What can hang from each mark:
F: K N R
S: D U Z
T: Z
K: F Z
N: F K
Z: K S
R: F

Every row comes from one small tree of marks. The marks that hang from a mark follow it in brackets, in alphabetical order. Every link used is in the known rows. Which tree was each row made from?
Known rows:
K(F(N R) Z): [ 50.5  -1.0  11.9  13.9  -7.4   8.8  -2.7  -5.8 -55.3   1.5 -16.6 -35.2
 -15.4 -44.1  24.4  18.4   9.8  -6.0  18.8   6.8 -27.8 -22.7]
N(F(K(Z(S(D))) R)): [  3.0  28.5  13.3  -9.5  -6.1   5.2 -13.6  -6.9 -17.6   9.6  -2.9  -4.0
   8.5  -6.9  -9.5   6.8  -1.8   7.9   4.6   9.1 -24.9  10.8]
S(D U Z(K(F(R)))): [  2.2 -16.2 -11.0   6.1   7.1   0.3  11.6  23.7  -3.3  25.5   7.9  16.2
   1.6 -13.1 -22.4 -19.2  71.9  -2.9  27.3  -9.3 -17.7   3.3]
N(K(F Z(S))): [ 12.9  -0.7  32.9 -17.4  10.6 -13.4 -17.9  -1.2  16.2  -7.0   6.8 -30.9
   7.6   8.5  22.1  39.9 -14.5  -8.7 -17.5   4.3   3.5   8.5]
N(F(R) K(Z(S))): [ -1.4  -1.3  31.4 -19.2   4.1 -16.5 -18.5  17.5 -17.7  -9.2   1.7 -15.6
   7.1  -6.8  13.6  27.6 -40.0  -2.4 -27.5  16.1 -20.4  -5.4]
F(K(Z(S)) N R): [ 27.2  10.2  -4.7  11.4 -12.9   7.2   3.0 -13.1 -57.5 -22.2   2.4 -20.3
   4.1 -24.3  15.0 -15.1 -19.9   8.1 -18.1  18.0  -5.1 -14.6]
K(F(N R) Z(S(D))): [ 43.9  34.3   5.8  -2.0  -1.9   9.5 -13.5 -15.9 -62.2  21.7 -14.7 -11.1
 -25.2 -11.6  26.6  25.6  31.3 -15.4   6.8  10.8 -36.1  -4.3]
R(F(K(Z))): [  3.6 -12.8   5.1  14.2   5.9  -0.4  -6.5  -0.8  27.3 -21.0 -19.7 -37.2
  11.6  -8.6  -8.6  -5.1  -6.7  10.4  25.3 -14.8  14.4  -4.5]
Z(K(F(R)) S(D U)): [-17.4  14.4 -14.4 -13.6 -10.2  16.1   2.0  29.2  25.0  17.8  32.7  39.2
  -1.4  19.8 -18.9  -4.8  38.0   0.4   5.4   7.9 -10.1  21.9]
Z(K(F) S): [ -7.0  -2.2   8.1 -11.6  10.5   5.0 -17.2  28.4  53.7  -4.8  19.7  12.5
   2.3  23.5   3.7   1.9  18.5 -13.6  -2.6  -1.2  21.3  20.5]
Z(K): [-20.9 -25.1 -17.5  18.4  -3.9 -10.1   0.6  12.0  51.3 -23.7  -1.9  18.0
   5.4   5.0 -15.5 -27.4  -6.4   8.7   9.8 -12.9  34.6 -15.7]
R(F(K(Z(S)))): [ -1.2   3.5  12.3  -2.2  12.7   5.9 -14.1   6.3  25.1 -14.4  -2.5 -26.4
   6.2  11.4   1.5  -2.2 -12.3   1.8   4.3  -6.2  14.4  12.3]
K(Z(S)): [  2.9  -0.5   9.2   3.6   1.6   0.2  -1.6 -13.9  14.9  -2.2   5.3   1.1
 -17.1  -7.3  11.4  -2.6 -33.4   2.4  -0.4  -1.0  16.1  -2.9]
F(K(Z) N R): [ 31.0  -5.2 -10.7  27.5 -20.3   1.4  12.6 -19.8 -56.6 -26.9 -14.0 -31.8
  10.3 -44.4   5.4 -17.8 -14.5  17.9   3.8   7.6  -5.5 -33.0]
Z(S(U)): [-41.2   0.7 -15.0  -1.6  -6.8  23.0  27.1  -8.1  47.1  17.2  22.7  54.3
  -4.0   9.3 -13.3 -35.5 -31.3  10.6   5.9   3.5  23.1  16.2]
S(D U Z): [-25.2 -11.9 -23.5  19.5   8.5   2.5  33.0 -30.0  13.5  38.5 -17.4  45.5
  -5.5 -10.3 -25.1 -46.0  25.0   7.7  36.7 -17.7   7.1  -2.5]
R(F(K(Z(S(D))) N)): [  8.4  29.4 -18.0   1.2   7.6   9.6 -12.5 -14.5 -18.3  -0.5 -31.0 -12.2
  -1.4  27.9   5.1  -0.1  32.4 -12.1   6.8  -9.6  -6.2   5.5]
N(F(K(Z(S(U))) R)): [-14.0   5.3   8.0 -17.5 -13.8  24.5  18.8  16.5   4.8   6.1  37.5   4.6
  17.1 -17.2 -19.4  -6.5 -25.8  14.6  -3.2  14.8 -20.6  21.7]
T(Z): [  0.4 -22.1  16.9  29.8   1.9 -16.9  -6.3 -22.2   0.0  -1.7 -28.6   8.9
  -4.2 -23.2 -22.1 -21.9 -38.0  16.1  15.2  -8.4  33.0 -12.8]
N(F K(Z(S(D U)))): [-39.4  12.3  -2.8 -30.1  -2.0  -2.8   9.5  -4.7  29.3  21.9   7.3  25.0
   9.3  32.1 -14.1  23.8  -7.4  -3.2 -10.4  -3.2 -16.8  20.0]
R(F): [-18.8  -9.6  -0.2  15.4  14.3   3.1 -10.1   3.2  38.5   2.4 -34.7   9.7
  -6.2   5.1  -5.0 -18.1  -9.4   2.9  35.0 -12.2  19.0  -6.7]
S(D U Z(K)): [-31.5 -24.4 -35.3  14.6   7.2  -7.6  26.9   1.4  30.9  15.6  -0.3  42.1
   2.3   7.2 -34.1 -45.6  46.9   2.2  20.9 -25.7  15.6  -2.8]
Z(K S): [-27.5  -9.0 -10.9   1.1   2.7  -4.5  -7.8  19.0  48.7 -17.8  16.0  29.9
  -0.7  23.4  -5.2 -23.8 -11.4  -0.2 -11.7  -3.8  35.1   2.9]

Which tree is each row?
[ 17.6   1.0   1.7   2.0  -5.2 -17.9  -5.6  -3.9 -61.7 -24.6  -7.8 -19.2
  -2.0 -10.4  31.4   9.3 -32.2  -3.1 -39.0  18.6 -11.2 -30.5] -> F(N(K(Z(S))) R)
[ -1.3  22.1   0.4 -14.6  -2.9  21.2  12.2 -13.7  28.1  38.1  19.8  17.1
 -14.5  10.2  -4.4  20.0  20.8  -3.5  21.7  -4.3 -11.5  29.0] -> K(F Z(S(D U)))
[  9.8  18.9  21.7 -16.8   7.2 -16.6 -21.8 -17.6  11.1   7.2  -8.6 -16.9
   2.2  22.0  14.5  44.3  11.4  -8.0  -7.9  -0.5  -5.0   9.5] -> N(K(F Z(S(D))))
[ 11.1 -32.7  12.2   8.1  27.7 -10.1  -6.2  22.3  25.7   1.2  -5.7  -9.8
   4.9  -9.7  -0.6 -14.3  49.6 -16.4  17.9 -18.1  13.2   1.8] -> S(Z(K(F)))
[-25.9  -9.8   6.1   5.8  -1.1   4.0  13.3  -8.7  16.2  16.1  12.3  40.7
  -7.1  -0.3 -28.3 -29.0 -42.6  13.8  -4.3   0.6  28.5  17.6] -> T(Z(S(U)))
[ 22.3 -14.7  -3.1  18.5 -12.6 -24.0   2.3 -11.2 -61.6 -30.1 -24.7 -30.8
   4.2 -28.8  19.9   7.9 -26.8   6.8 -17.4   9.3 -10.7 -48.0] -> F(N(K(Z)) R)
[ 16.1 -17.0  26.6  -0.1   2.8 -19.0  -9.8  -7.8  18.2 -12.4 -10.2 -42.1
  13.0 -10.3  12.8  36.3  -8.6   1.2   2.4  -5.6   3.4 -10.6] -> N(K(F Z))
[-19.6  -5.4 -15.1 -16.1   8.7   3.0   8.6  16.0  -2.4  -6.2  -2.2  -3.2
   1.2  32.6  12.3  13.1  -6.5 -15.1 -23.4  -2.7  -6.5   1.9] -> R(F(N(K(Z(S(U))))))
[ -8.9  19.4 -16.5   2.5 -24.9  14.0  20.9 -17.3 -10.3   6.2  26.0  13.3
   7.6 -10.6 -22.3 -18.2 -10.2  27.1   2.9  10.2  -6.9   5.8] -> F(K(Z(S(D U))) R)
[  0.8   0.1   1.7  -8.9  19.2 -13.2 -18.6  10.3 -18.2 -18.5 -27.2 -24.1
  -2.9  28.9  30.1  21.6  -6.4 -22.4 -25.4  -2.6  -2.4  -9.9] -> R(F(N(K(Z(S)))))
[  8.7  29.1 -17.1 -13.7  -5.2  27.6  18.2 -21.0  -9.0  37.8   5.8  16.4
 -18.5  13.5   7.3  18.4  39.3 -16.4  14.3  -3.0 -23.0  20.5] -> K(F(N) Z(S(D U)))
[-19.9  14.3 -31.7  -8.1 -10.7  -4.0  23.0 -25.0 -15.9   5.8  -1.6  20.9
   1.2  28.0   1.9   6.5   1.3  -4.1 -23.1  -0.6  -6.8  -4.1] -> F(N(K(Z(S(D U)))))
[ 25.1   1.7  38.2 -13.2   3.3 -14.3 -21.6  11.3 -21.7 -10.3  10.7 -37.7
   4.0 -13.1  25.6  37.9 -20.2  -1.8 -22.2  19.5 -13.6  -3.7] -> N(K(F(R) Z(S)))
[-14.0   2.9   1.7 -11.1   2.3   1.0  -7.7  17.1  31.4  20.0  18.6  31.6
  -0.8  31.3 -37.2   4.2  34.3  -3.8  -0.7 -10.0  12.4  36.4] -> T(Z(K(F) S(D U)))
[  9.7   9.7  -6.0   0.4  10.6  12.1  -8.6   0.5 -12.9 -15.4 -16.7 -25.0
   2.8  13.9  14.5  -3.9   7.4 -11.9  -3.9  -3.5   2.8   4.6] -> R(F(K(Z(S)) N))
[-50.6   5.9 -40.2  -5.3  -9.9   8.1  15.9   7.9  58.6   9.5  24.4  63.2
  -1.2  40.2 -29.4 -28.8  15.7   5.3   0.1  -8.3  22.9  17.1] -> Z(K S(D U))
[  4.6  -1.4  -4.2  -2.0   2.5 -15.6  -0.2 -14.6 -25.3 -21.4 -11.4 -12.3
   1.4  10.3  26.0  12.4 -25.1  -9.8 -35.0   4.3   7.4 -18.2] -> F(N(K(Z(S))))
[ 19.7 -12.1   6.3  25.4 -19.0  -5.8   5.5 -14.2 -18.7 -26.9   0.1 -31.4
  13.5 -47.1  -7.7 -15.8 -30.5  29.9  11.1   5.5   7.2 -25.1] -> F(K(Z) R)
[ 15.5  26.5 -13.9  -4.2  -0.7   6.1 -19.9  17.9 -27.9   4.7  -5.8  17.0
  -8.7  19.9  10.0   3.9  54.9 -18.7  -3.1   9.2 -17.5   1.9] -> Z(K(F(N R)) S(D))
[  2.3 -17.1  26.9  -3.0  -3.0 -23.0 -10.1  10.0 -15.7 -14.9 -15.3 -27.6
  12.3 -25.7   2.2  24.8 -35.6   7.3  -5.1   7.0 -20.4 -23.2] -> N(F(R) K(Z))
[ 13.6  -6.0 -10.7  17.4   3.2   7.1   0.0  -6.7 -10.1 -21.3 -33.6 -36.3
   8.7  -4.7   3.6  -6.0  12.1  -1.7  17.4 -13.7   3.5 -13.5] -> R(F(K(Z) N))
[-28.4 -44.9 -24.3  13.7  10.3  -3.5  31.2  19.3  37.8   0.3  15.3  29.2
   6.4  -6.4 -24.5 -48.7  22.5   1.9   9.7 -20.1  23.7  -3.9] -> S(U Z(K))
[ -4.2  -4.2 -13.0  -4.9 -15.3  -2.5  22.5   2.4 -46.7 -11.5  17.2   1.4
   2.2  -6.6  13.1   1.2 -31.2   3.7 -38.1  19.4 -15.4 -17.5] -> F(N(K(Z(S(U)))) R)
[ 22.6 -10.4  34.7  -0.6   7.5 -14.2 -36.5  39.7 -16.6  -9.3  12.1 -10.2
  -4.1  -7.2  -8.2   7.7   0.1  -3.0 -15.5   7.9   8.5  10.5] -> T(Z(K(F(R)) S))
[ 12.8  23.7   5.1 -11.2 -10.9  20.1   6.8  -2.6  -9.1  34.6  22.8  10.1
 -17.5 -11.4  -2.0  17.6  14.8   4.1  17.3   9.9 -28.9  16.8] -> K(F(R) Z(S(D U)))
[ 22.0   6.2  28.7  -9.0  10.5   9.9 -12.4  -4.1  18.3  10.8  10.7 -17.1
 -15.0  -7.9  18.9  23.9  -6.8  -9.6   8.8  -0.2   2.0  15.7] -> K(F Z(S))
